Known rows, with every step that occurs:
dilad > feko: -2.2; 0.4; 25.6; 1.5; -28.7; -7.2; -0.3; 11.1; 1.7; 11.1; 18.4; 26.6; -8.6; 12.8; -8.2; -9.9; 25.9; 23.6; 7.3; -9.6
zife > feko > dinam > tubedu: 3.0; 16.2; 37.1; -7.1; -1.7; -0.9; -6.2; 5.6; -5.4; 6.1; -16.7; 1.1; -4.0; -3.5; -4.8; -9.1; 12.7; 18.8; 10.2; -13.6
kitov > zife > feko: 13.9; 12.7; 8.5; -9.4; -33.8; -9.0; -1.0; -0.8; 14.9; -4.8; -0.4; 22.4; 24.1; 18.0; 4.1; 13.2; -13.2; 6.9; 14.8; 23.0
dilad > feko > dinam: -3.4; -1.3; 22.1; 1.5; -8.0; -2.7; -3.9; 13.0; -4.3; 18.7; 9.1; 5.1; -8.7; 16.3; -11.2; -22.6; 35.2; 0.7; 4.4; -22.2
feko > dinam > tubedu: 17.4; -5.5; 26.3; 2.7; 7.9; -3.1; 9.9; 15.4; -9.2; 8.6; -21.1; -7.5; -30.5; 11.8; -4.4; -29.7; 16.1; -6.4; 9.2; -18.4
laso > gosik: 14.0; -29.9; 22.0; 18.1; -34.1; -8.4; 16.7; 6.1; 4.9; 3.0; 0.0; 26.4; -8.6; 4.7; 16.8; 10.9; 21.6; 24.5; 25.4; 5.7
laso > gosik > zife > feko > dinam > gagotur > vumum: 34.8; -6.0; -2.5; 20.5; -27.4; -18.2; -1.2; 2.0; -3.9; -11.1; -15.9; 6.8; 14.9; -2.5; 9.6; 5.3; 15.1; 8.1; 11.1; 1.9
laso > gosik > zife > feko > dinam: 11.3; -6.6; -7.2; 11.7; -17.1; -15.4; -10.5; -2.6; 8.6; 1.3; -7.8; 22.0; 14.5; -4.8; 13.6; 7.0; 30.3; 24.6; 12.1; 5.2
gagotur > zife > feko: 8.9; 8.0; 22.2; 4.4; -31.9; 5.4; -4.6; 9.9; 9.7; -5.1; -27.3; 31.3; 6.0; 21.8; -19.5; 22.9; -0.2; 14.5; -0.8; 23.1
feko > dinam > gosik > zife: 21.5; -3.3; -2.8; 19.2; 15.9; -15.1; 10.9; -0.1; -11.9; 6.2; -4.7; 8.1; -28.1; 3.3; -12.6; -32.2; 35.6; -24.6; 14.6; -15.5
tubedu > dinam: 5.4; -6.4; 8.7; 1.0; -6.1; -19.3; 25.4; 20.3; -11.3; -7.4; 4.9; 19.6; -18.4; 15.0; -7.2; -16.4; 20.9; -3.4; 21.6; 10.7
tubedu > zife > feko: -14.0; 8.1; 23.2; -10.7; -18.4; -22.1; -7.1; 0.5; 6.0; -9.4; 3.8; 36.7; 13.0; -2.8; -13.2; 17.9; 17.9; 48.0; 10.7; 6.2
kitov > zife > feko > dinam > tubedu: 18.5; 21.2; 11.4; -8.6; -8.1; -7.9; -5.0; 4.2; 6.7; 0.9; -19.0; -0.7; 16.6; 19.1; 5.4; -4.4; -3.9; -8.2; 10.6; 2.8
zife > feko > dinam > gosik: -0.6; 16.9; 40.8; 8.7; 0.9; -3.7; 3.5; -6.6; -14.2; 9.7; -1.3; 6.3; -2.7; -13.5; -10.9; -2.9; 26.6; 1.3; 24.7; -16.0
kitov > laso > gosik > zife > feko > dinam > tubedu: 14.7; 2.8; -28.2; 6.7; -20.7; -6.2; -1.0; -5.3; 3.7; 3.7; -12.1; 34.7; 20.0; 8.2; 33.4; 3.2; 26.1; 22.8; 4.0; -13.6
feko > dinam > kitov > laso > gosik > zife: 20.2; -7.1; -60.4; 6.7; -7.2; -4.0; 24.9; 2.8; -4.9; -6.9; -9.5; 47.6; -5.0; 15.4; 15.8; -8.0; 19.7; -35.3; 3.4; -12.1
tubedu > dinam > gosik > zife: 21.8; 5.6; -12.2; 19.0; 8.3; -35.9; 25.8; 7.7; -18.6; -11.2; 7.6; 28.6; -26.0; 4.1; -14.6; -28.0; 41.7; -17.0; 26.0; 2.1
zife > feko > dinam: -6.0; 7.6; 30.1; -7.4; -7.1; 2.6; -6.2; 2.3; -1.7; 7.6; -4.7; 5.8; 5.5; -1.9; -6.6; -0.1; 10.4; 12.5; 11.8; -2.5
zife > feko > dinam > gagotur: 15.1; 14.6; 36.7; -6.3; -2.9; -7.7; 3.3; -5.3; -5.8; -1.6; -10.7; -12.7; 3.7; -6.6; -11.7; 0.6; -2.3; -5.2; 18.8; -0.5
dinam > gagotur > zife > feko: 34.4; 14.2; 27.4; 2.8; -25.1; -7.0; 9.7; -0.4; 2.6; -14.8; -30.8; 6.5; 1.6; 15.2; -25.0; 21.5; -17.7; -7.2; 8.1; 23.4
dilad > feko > dinam > gosik > zife: 10.5; 10.6; 3.3; 17.9; 4.7; -17.3; -1.9; 2.8; -10.7; 14.8; 14.3; 12.9; -15.3; 3.8; -15.9; -32.9; 51.5; -11.0; 7.8; -29.1

Rows:
7.7; 9.0; -10.3; -5.5; -2.3; -10.1; -16.3; 1.2; 8.0; 0.0; -6.3; 18.0; 3.0; 0.8; -9.1; -11.9; 14.3; 12.6; 0.7; 5.1  gosik > zife > feko > dinam
25.2; 2.6; -30.5; 7.6; -22.2; -13.1; 6.6; -15.5; 3.0; -3.2; -6.1; 21.6; 26.7; 4.6; 28.5; 11.9; 12.4; -0.3; 10.5; -2.7  kitov > laso > gosik > zife > feko > dinam > gagotur
8.3; 10.1; -6.7; -6.2; -22.2; -15.2; -13.2; -0.7; 13.1; -7.8; 0.9; 37.7; 2.5; -0.6; -9.8; 0.4; 6.8; 32.7; 2.5; 17.3  gosik > zife > feko
10.3; 20.6; -30.2; -10.6; 0.6; -10.4; -2.5; 3.3; 1.6; -12.9; -11.0; 36.6; -5.1; -3.2; -17.3; -10.3; 8.7; -11.4; -0.9; 2.1  gosik > zife > feko > dinam > kitov
13.0; 28.3; -28.1; -13.2; -11.1; -24.1; 29.8; 13.8; -6.6; -27.0; -1.3; 42.3; 9.0; 15.7; -9.6; 1.7; -1.8; -36.3; 21.4; 19.8  tubedu > dinam > kitov > zife > feko
39.7; -5.3; 16.5; 10.1; 3.7; -3.6; 16.3; 10.4; -5.5; -3.0; -37.2; -20.1; -19.7; 29.6; -24.2; -9.8; -2.5; -47.7; 4.4; 6.3  feko > dinam > gagotur > zife
-1.7; 19.0; 7.7; -13.2; -3.2; 2.6; 8.9; 4.2; -6.6; -5.7; -10.6; 27.3; -2.4; -6.1; -15.9; 1.6; 4.9; -13.4; 11.3; -5.7  zife > feko > dinam > kitov
17.0; 20.9; 14.7; 5.5; -6.6; -9.8; 4.4; -7.0; -1.7; 3.2; -3.7; 3.4; 17.7; 9.5; 0.5; 0.8; 8.0; -22.8; 23.8; 1.5  kitov > zife > feko > dinam > gosik
-11.2; 16.1; 31.0; 4.0; 8.3; -22.3; -1.5; -7.4; -11.5; -2.1; -0.6; 19.0; 6.4; -10.0; -16.1; 4.4; 38.7; 18.4; 19.0; -16.2  tubedu > zife > feko > dinam > gosik
11.8; 15.4; 27.5; 18.7; -5.3; 4.6; 0.9; 3.1; -7.2; 3.0; -28.8; 11.3; -0.4; 13.7; -22.8; 9.2; 21.3; -16.3; 7.2; 1.2  gagotur > zife > feko > dinam > gosik
7.4; 20.5; -23.6; -2.2; -16.6; 16.3; 10.3; 7.5; -2.5; -7.9; -33.6; 44.7; 11.7; 30.0; -11.0; 17.2; -1.5; -31.9; -9.4; 4.0  gagotur > zife > feko > dinam > kitov > laso
14.8; 2.5; -28.6; 7.0; -14.0; -14.4; 3.2; 0.2; 3.5; -11.7; -11.8; 41.7; 7.0; -8.8; 5.5; 10.2; 22.6; -0.7; 11.4; 1.6  laso > gosik > zife > feko > dinam > kitov
11.2; 22.0; -3.6; 11.9; 2.1; -35.3; 15.6; 1.5; -16.0; -12.8; 9.1; 32.7; -7.5; -10.2; -13.3; -13.9; 39.3; 0.0; 25.7; 4.4  tubedu > dinam > gosik > zife > feko
-2.1; 11.0; -14.6; -3.8; -21.2; 4.9; 15.1; -4.7; -6.4; -3.6; -6.0; 42.5; 20.6; -2.7; 18.8; 19.1; 12.8; -7.1; 14.5; -12.3  zife > feko > dinam > kitov > laso > gosik
-12.4; 20.9; 1.3; -14.8; 5.1; -16.5; 2.4; 3.3; -5.7; -15.9; -7.5; 37.3; 5.9; -3.3; -20.3; 8.4; 19.3; 4.0; 7.3; -7.7  tubedu > zife > feko > dinam > kitov
7.4; 22.5; -52.3; -13.5; -7.6; -4.1; 1.4; -2.8; 1.6; -10.2; -6.8; 50.9; 8.2; 6.1; -1.3; -6.9; 5.7; -13.1; -6.1; -3.7  gosik > zife > feko > dinam > kitov > laso
7.3; -5.0; -34.9; 6.4; -27.1; -3.6; -1.0; -8.6; 6.6; 4.4; -1.0; 39.1; 28.3; 9.0; 32.9; 10.0; 25.0; 16.9; 5.6; -3.8  kitov > laso > gosik > zife > feko > dinam
17.7; 24.7; -18.8; -14.9; -28.0; -8.3; 20.0; 2.8; 6.6; -20.5; -5.8; 49.3; 9.6; 13.7; -7.9; 14.0; -19.0; -23.8; 13.7; 17.6  dinam > kitov > zife > feko
9.0; -5.5; -30.6; 6.1; -44.8; -8.2; 1.3; -9.5; 12.4; -0.9; 5.4; 55.5; 28.5; 6.9; 33.6; 20.1; 16.1; 35.7; 8.1; 5.5  kitov > laso > gosik > zife > feko
14.2; 15.6; 25.0; 5.5; -6.6; 6.5; -8.4; 14.5; -0.3; 0.4; -43.8; 6.7; -1.6; 22.6; -18.1; 4.4; 8.4; -0.3; -5.2; 3.1  gagotur > zife > feko > dinam > tubedu
6.9; -2.1; 19.5; -1.0; 16.8; -17.1; 4.3; 13.8; -8.5; 0.3; -19.7; 2.9; -22.8; 12.4; -9.4; -23.4; 27.8; 5.1; 5.6; -21.1  feko > dinam > tubedu > zife
-15.4; 9.4; 22.2; -11.1; 1.3; -17.5; -10.9; 1.0; 0.2; -3.1; -3.9; 17.4; 12.3; 0.7; -11.8; 6.5; 25.6; 27.4; 8.5; -4.9  tubedu > zife > feko > dinam
12.9; 9.6; -54.2; -1.2; -37.7; -7.5; 20.5; -5.7; 3.3; -17.2; 0.2; 80.8; 15.3; 0.8; 19.2; 21.1; 8.2; 2.8; 6.8; 2.1  dinam > kitov > laso > gosik > zife > feko
8.3; 18.8; -62.2; -1.9; -19.2; -22.9; 30.5; 5.3; -8.5; -25.1; 3.3; 71.5; 15.4; 4.6; 14.7; 8.9; 23.0; -10.8; 13.9; 6.9  tubedu > dinam > kitov > laso > gosik > zife > feko
